Each row was made from one path, in order. Every step used is in the known rows, and no mark comes twice. Write each row's path.
Known rows:
zakog -> tusev -> naso -> fozu: [  0   4  11  -9   8 -20   7  -7  13   2  -2   4 -12  -4  17  -3   4   1
  -3  -6   5   0  37 -11  -4  12   6   3  -3  16   8  -3]
kekup -> fubuk: [  0  -4   6 -10   9  -1   9  -2   2  -7   1  -7   0   0   2 -10   1   8
   0 -20   6   8  10  14  -5   2  -3  -5  15  12  11  -8]
fubuk -> noda: [  3  -6   8 -10   9   6   6  -7   9  -3   1 -17 -14  -2   3  -3  -4   1
  -4  -4  -5  -5  17   1  -6   5   9   5  14  15   2   2]
buli -> fozo -> fozu -> tibag -> tusev: [  9   8  10  -8  10 -23  15 -15  22   1   6   7 -14  11  -4  -2 -10  12
   3 -32   2  -2  17 -26  -9   8  -2   4  -4  -2  25 -29]
noda -> fubuk: [  8  -4   8 -11   3  -1  10  -8   2 -14   0  13   1   5   8 -23 -11  -2
   0  -9   5   0   9  -1  -7   7   2 -11   4  13   5  -4]
zisutut -> naso -> fozu -> tibag: [  5  11  21 -10   8   3   8 -12  18  -2  -2  33 -10   2  14  -4  -7  -2
   0 -15   9  -3  45 -16  21   9   6  -8  -5  16 -11  -8]
fubuk -> noda -> fozo -> fozu -> tibag: [ 15   4  15  -9  14   3  15 -12  20  -3   3  -4 -15   8   3  -6  -2   5
  -1 -19  -5 -14  40 -40   0  14   3  25   6  15  12 -18]
zisutut -> tibag -> fozu -> fozo: [ -4  15   6  -7   2  15  12  -4  12  14   2  29 -23   0  -5 -16 -10   1
   0 -14   4   1  34 -22  -3  -4  -5   0 -17   6  24 -11]
kekup -> fubuk -> noda -> fozo -> fozu: [  4 -11  10 -10  20   9  15 -11  14 -12   0  -8  -5   8   2  -8   2  14
   3 -28  -8   0  53 -10  -1   9  -3  23  21  18  23 -19]
fubuk -> noda -> fozo: [  8  -4   8 -12  12  11   8  -9  13  -8  -2 -13  -8   2   7  -9  -7  10
  -4  -5   3  -6  28  -1   4   7   5  19  16  18  12  -4]
fozo -> fozu: [ -1   4  11  -5  12   9   9 -12  15  -4   6   9  -2  -1   3 -13 -10  -3
  -1  -8  -7  -3  36 -16 -11   9   0   8  -2   3  -6 -11]
zakog -> tusev -> tibag -> zisutut: [-21  10  -3 -14   6  -8  11 -14  -3  -1  13   3 -19  -7 -14  -2  10  -2
  -2  -7   7  -4  12   9 -30   6  -1   2   8  10   8   0]
zakog -> tusev -> tibag -> fozu -> fozo: [ -4  12 -17 -11   0   3  14 -17  10   6   9  25 -28   0 -18 -10  -1   2
  -5  -6   1   7  11  -1 -30   4  -1   4   1   7  26   0]
naso -> zisutut -> tibag -> fozu -> fozo -> buli: [  2  27   7 -10   3  12  11   4   4  17   8  28 -28  -1  -8 -10 -13  10
  11 -12  10   9  43 -33  -6   0  -2   6  -9  18  30  -9]
naso -> fozu -> tibag: [  5  11  20  -7   7  -8  13  -7  14  -4   3  22 -10   4  11  -5  -4   1
  -6 -17  10  -5  30 -24   3   6   9   3   1  12  -4 -11]
tibag -> tusev -> naso -> zisutut: [  0   4   7 -12   9   2   1  -5  14  11   3   2 -20   3   2  -3  -3  12
   9 -10   4  -1  24  15  -6   4   3 -16   1  21  19  -8]
kekup -> fubuk -> noda -> fozo -> fozu -> tibag: [ 13  -4  13 -10  17  -1  18  -8  15  -6   0  -8 -12  11  -1  -5   7  11
   3 -36  -5  -5  43 -30   0  11  -4  22  16  19  26 -25]
fozu -> fozo -> buli: [ 17   9  10  -9   3   8   6  -7  10   1  14   9 -12  -5   2  -6 -17  11
  -1   0  19  10   1 -14  -1   6  -2   5  -3  18   9  -6]
buli -> fozo -> fozu -> tibag -> tusev -> zakog: [ 16   4  -1  -9  15 -14  15 -13  23   7  10 -16 -15   7 -11 -10 -11  11
   3 -40   0  -6   7 -12  -4  11   4  -6   4  -6  35 -32]
zisutut -> tibag -> tusev -> naso -> fozu: [ -2   8  31 -10  10 -11   9  -1  20  11  -3  27 -17  -3  23  -2   7  10
  10 -25   8  -2  53 -18   5   7  -2 -14 -13  15  25 -20]
fozu -> tibag: [ 11   9  11  -9   3  -5   9  -3   9   2   3  -1 -11   0   4  -8  -5  -2
  -3 -11   8  -5   0 -14  -5   7   2  -4  -1   9   0  -7]
fubuk -> kekup: [  7   2   1  -7   4 -10   5 -17   9   9  -4  -2 -10  -4  -7  -5  -5   4
  -3  -2  -4  -1   7   5 -13   1   3   1   9  16  -6  -2]
naso -> fozu: [ -4   4  16  -7  10   1  10  -9  11  -9   1  22  -2   1  14  -9 -10   2
  -6  -9   6   0  41  -7   2   4   9   7   5  10  -7  -5]
buli -> fozo -> fozu -> tibag: [  5   7  13  -6   9 -13  11 -12  19   1   5  -3  -8   8   3 -12 -17   3
  -1 -28  -3  -6  25 -28  -3   8   0  14  -7   2  14 -20]
zakog -> tusev -> tibag -> zisutut -> naso: [-20  11  -3 -18   6   5   6 -20   0  -1   9  13 -20  -9 -10  -1   5  -5
   4  -5   6  -2  24  18 -11   9  -4 -10   4  13   1   1]
buli -> fozo: [ -3  -1   6 -11   7  -6   3 -10  11  -5   2 -11  -1   2   7 -14 -22   9
  -5 -12   6   2  10  11   2   2   3   7   3   4  14  -5]
fubuk -> noda -> fozo -> buli: [ 20   4  13 -12  11   0   8  -4   7  -8   0 -22  -9  -3  12  -1  -9  17
   3  -1  11   2  17 -15   7  14   3  21  13  22  17  -6]
buli -> fozo -> fozu: [ -5   0   9  -7  13  -2   7 -15  18  -5   4  -3  -1   4   5 -15 -23   5
  -1 -19  -6  -1  36  -9  -4   5   0  17  -3   0  10 -15]
noda -> fozo: [  6   7   5 -12  10   9   7  -9  12 -10   1  -1   2   1  12 -18 -14   9
  -4  -4  12  -1  22   4   4   6  -1  10   6  10   8  -6]
noda -> fozo -> fozu -> tibag -> zisutut -> naso: [ -9  18  13 -11  15  16  12 -22  14  -3   6  21 -12   6  -2  -7 -10  -1
   6 -18   8 -15  53 -24  21  11  -7  10 -13  13  -3 -23]
kekup -> fubuk -> noda -> fozo: [  6 -12   6 -14  14   5  11  -5   7 -11  -3 -20  -5   6   5  -6   3  17
   0 -22   3   2  27   8   5   4   0  16  26  23  26 -11]

Write each row's path:
[ -8  15 -15 -10   3 -13  14 -11   3   1  -1   5 -21  -4 -11  -8   5  -1
   0  -7  -4   6  11   4 -29   9   1  -1   4   0  19   2] | zakog -> tusev -> tibag -> fozu
[ -3   9  -7  -5   4  16  11 -13  11   4   5  21 -21   6 -11 -11 -18   2
  -6  -5   4   4  15  -3   0  -3   3   2  -8   5  12  -7] | tibag -> fozu -> fozo
[ -1   7  -2 -15   3  -8   8 -10   6  -3   8   0 -11  -9  -2 -10   7   0
  -2  -5   1   3   6   5 -35  12  -2  -1  12   9  10   5] | zakog -> tusev -> tibag
[ 12  14  14  -8  10   5  14 -12  19  -4   3  10  -3   6   6 -15  -9   4
  -1 -17   3  -8  36 -35  -1  13  -4  18  -4   8   7 -21] | noda -> fozo -> fozu -> tibag
[  8  16  -2  -5   4   6  12  -8   5   5   6  16 -22   0  -7  -4 -19  10
   0  -2  12  12   5 -18   4   4   1   6 -10  10  18  -9] | tibag -> fozu -> fozo -> buli
[ 13  -6   2  -8   1 -17  10 -19   3  -2  -5  12  -6   3  -5 -14  -7   2
   0  -7  -3  -1   7   1 -15   4   3  -8   9  22   4  -5] | noda -> fubuk -> kekup
[  4   4   2 -12   4 -16   2  -4   9   6  -1 -19 -13  -8  10  -6   2  -1
   0  -1   4   0   5  -1 -11  13  -1  -5  -3  15  10   2] | zakog -> tusev -> naso
[  3  12  17 -13   6  -5  11   0  11   4   3  14 -11  -6   4  -7   5   9
   7 -17  10   1  22 -12 -15   4  -7 -17  -2   4  19 -14] | zisutut -> tibag -> tusev
[ -2  15  10 -15   2  -7   2   8   9  18   0  -5 -20 -10   7 -13   9   0
  10 -10   1  -4  45 -17 -21   9  -3  -4  -5  22  24   2] | zakog -> tusev -> naso -> zisutut -> tibag
[-19   8   6 -12  11  19   3 -16   1  -3   4  10 -12  -3  -2  -4 -11  -4
   2  -3   9  -7  27  18  18   2   0 -11  -6  12 -13  -4] | tibag -> zisutut -> naso
[  8   4  16  -7  11 -24   9 -13  27  13   3  -4 -20  11   5  -1  -8  12
   9 -35  -1  -4  18 -20   3  12  -4  -3 -17   7  33 -30] | buli -> fozo -> fozu -> tibag -> tusev -> naso
[-10  14  10  -8   6  -7  12  -8  -1   1   8  -1 -19   2  -8   0  -3  -5
  -4 -14  13 -13   3 -10   0   3   2   0  -4  10  -2 -12] | fozu -> tibag -> zisutut
[  6  -3  12  -9  17  14  11 -14  19  -8   2  -5  -8   4   5 -10  -7   6
  -1 -10  -9  -9  53 -22  -2  11   2  27  11  14   8 -13] | fubuk -> noda -> fozo -> fozu
[-14  22   4  -9   6   7  10   5   2  11  -4  17 -20  -1  -6 -17  -7   0
   7 -14  -4  -3  50 -14 -10  -2   3   1  -4   6  17  -4] | naso -> zisutut -> tibag -> fozu
[  3   1  10 -10   8  -5   3  -8  16   6   0  -5 -15  -1   9  -1  -1   9
   6 -10   7   1   5  12   0   8  -2 -20  -6  13  16 -10] | tibag -> tusev -> naso
[ 18   9   1  -7  14  -1  17  -9  20   7  11  -5 -17   2 -12  -8   0   3
   4 -29  -1  -7   7 -15 -13  14   3 -16   5  -1  18 -26] | fozo -> fozu -> tibag -> tusev -> zakog
[-12  15  14  -4  12   0  16 -14   6   1  12  11 -18   5 -10  -2  -4  -7
  -1 -20   1 -15  29 -30  -5   6   0   9 -10   6  -5 -20] | fozo -> fozu -> tibag -> zisutut
[-15  10  11  -5  13 -12  14 -17  10   1  12  -1 -16  10  -9  -4 -15   1
  -1 -30   2 -14  27 -27   3   4   0  18 -11   2  12 -24] | buli -> fozo -> fozu -> tibag -> zisutut
[ -9  18   7  -7   6   0  12   2   4   7  -8  10 -16  -5   3 -14  -4  -2
   4 -14  -1   0  29 -14  -5   2  -3  -3 -12  -1  16  -7] | zisutut -> tibag -> fozu
[  7  12  13  -8  10  -5   8  -8  22  17   7  13 -27   8  -2   0   2   6
  13 -24  -5  -9  39 -24 -12  11   0  -9  -8  18  19 -22] | fozo -> fozu -> tibag -> tusev -> naso -> zisutut
[ 13   9  18 -11   8  17   7 -16  18  -3   8  43 -11  -2  13  -2 -19  11
   4  -2  19  12  46 -15  24   9   2   2  -8  24  -3  -8] | zisutut -> naso -> fozu -> fozo -> buli
[  1   6  29  -9   7   4   9  -8  28  16   8  44 -23   2  14  -4   2  14
   5 -26  14   0  54 -23   6   2  -4 -10 -17  22  33 -22] | zisutut -> tibag -> tusev -> naso -> fozu -> fozo
[-15   9  12  -9  14   1   9 -23  13   1   7   9 -17   8  -7  -3 -19  -1
   5 -27   2 -11  42 -17  21   6  -2   7 -17   6   1 -23] | buli -> fozo -> fozu -> tibag -> zisutut -> naso
[ 13  12  12  -7   9 -10  16 -12  18   2   8  18 -16   6  -5   0   2   3
   3 -22   1  -4  18 -31 -16  11  -3  -7  -3   3   8 -24] | fozo -> fozu -> tibag -> tusev
[ 17  14  11 -12   9   0   8  -3   6 -10   2  -7   1  -5  15 -10 -16  17
   3  -1  20   8  11 -10   7  13  -3  13   5  15  11 -10] | noda -> fozo -> buli
[ -6  13  18  -9  11  18   9 -19   7  -2  15  45 -19   0   2   5 -18   9
   4  -5  25   5  48 -14  29   4   4   4 -11  25  -4 -13] | tibag -> zisutut -> naso -> fozu -> fozo -> buli
[  7  20 -12 -11   0  -7  15 -11   4   5  12  17 -30  -5 -14  -2  -2   9
   3  -4  10  17   4 -16 -26  11  -4   5  -1  11  32  -3] | zakog -> tusev -> tibag -> fozu -> fozo -> buli
[ 16   8   6  -8  13  -9  17  -7  17   3   7  10 -16   4  -1  -3   3   9
  -1 -29  12  -5  12  -8   2   9  12 -16  12   4  18 -23] | naso -> fozu -> tibag -> tusev -> zakog
[  3  15  -1  -8   3  10  12 -13   8   7  11  24 -27  -2  -7  -7 -13  11
   5  -8   9  14  10  -5  -8   7  -2   2  -7  12  24  -7] | tusev -> tibag -> fozu -> fozo -> buli
[-24   9  14  -9  15  14   8 -19   5  -8   4  36 -10   1   4   0 -10  -2
   0  -9  10  -6  57   6  25   1   7   0  -4  15 -16  -8] | tibag -> zisutut -> naso -> fozu
[-10  13  11 -12   7   8   6 -14   3   3   5  10 -19   0  -4   0  -6  -6
   3 -11  12 -12  17  -2  18   5   0 -13 -11  14 -11  -9] | fozu -> tibag -> zisutut -> naso
[ 13  10  19  -7   7   5  12 -10  13  -3  14  34 -10   0  10  -3 -16  13
  -3  -5  20  10  33 -26   6   6   5  13  -1  21   7 -10] | naso -> fozu -> fozo -> buli
[-17  10  24  -4  12 -10  11 -10   9   8   5  12 -24   6  11   4   0  -2
   0 -23  12 -16  34 -16  21   5   8   2 -15  22   1 -17] | tusev -> naso -> fozu -> tibag -> zisutut
[ 11  13  17 -12   9  -7  11 -14  18  -2  -1  41 -16   6   8   5   0   8
   4 -18  13   1  38 -13  14   8   4 -20  -2  13   1 -18] | zisutut -> naso -> fozu -> tibag -> tusev
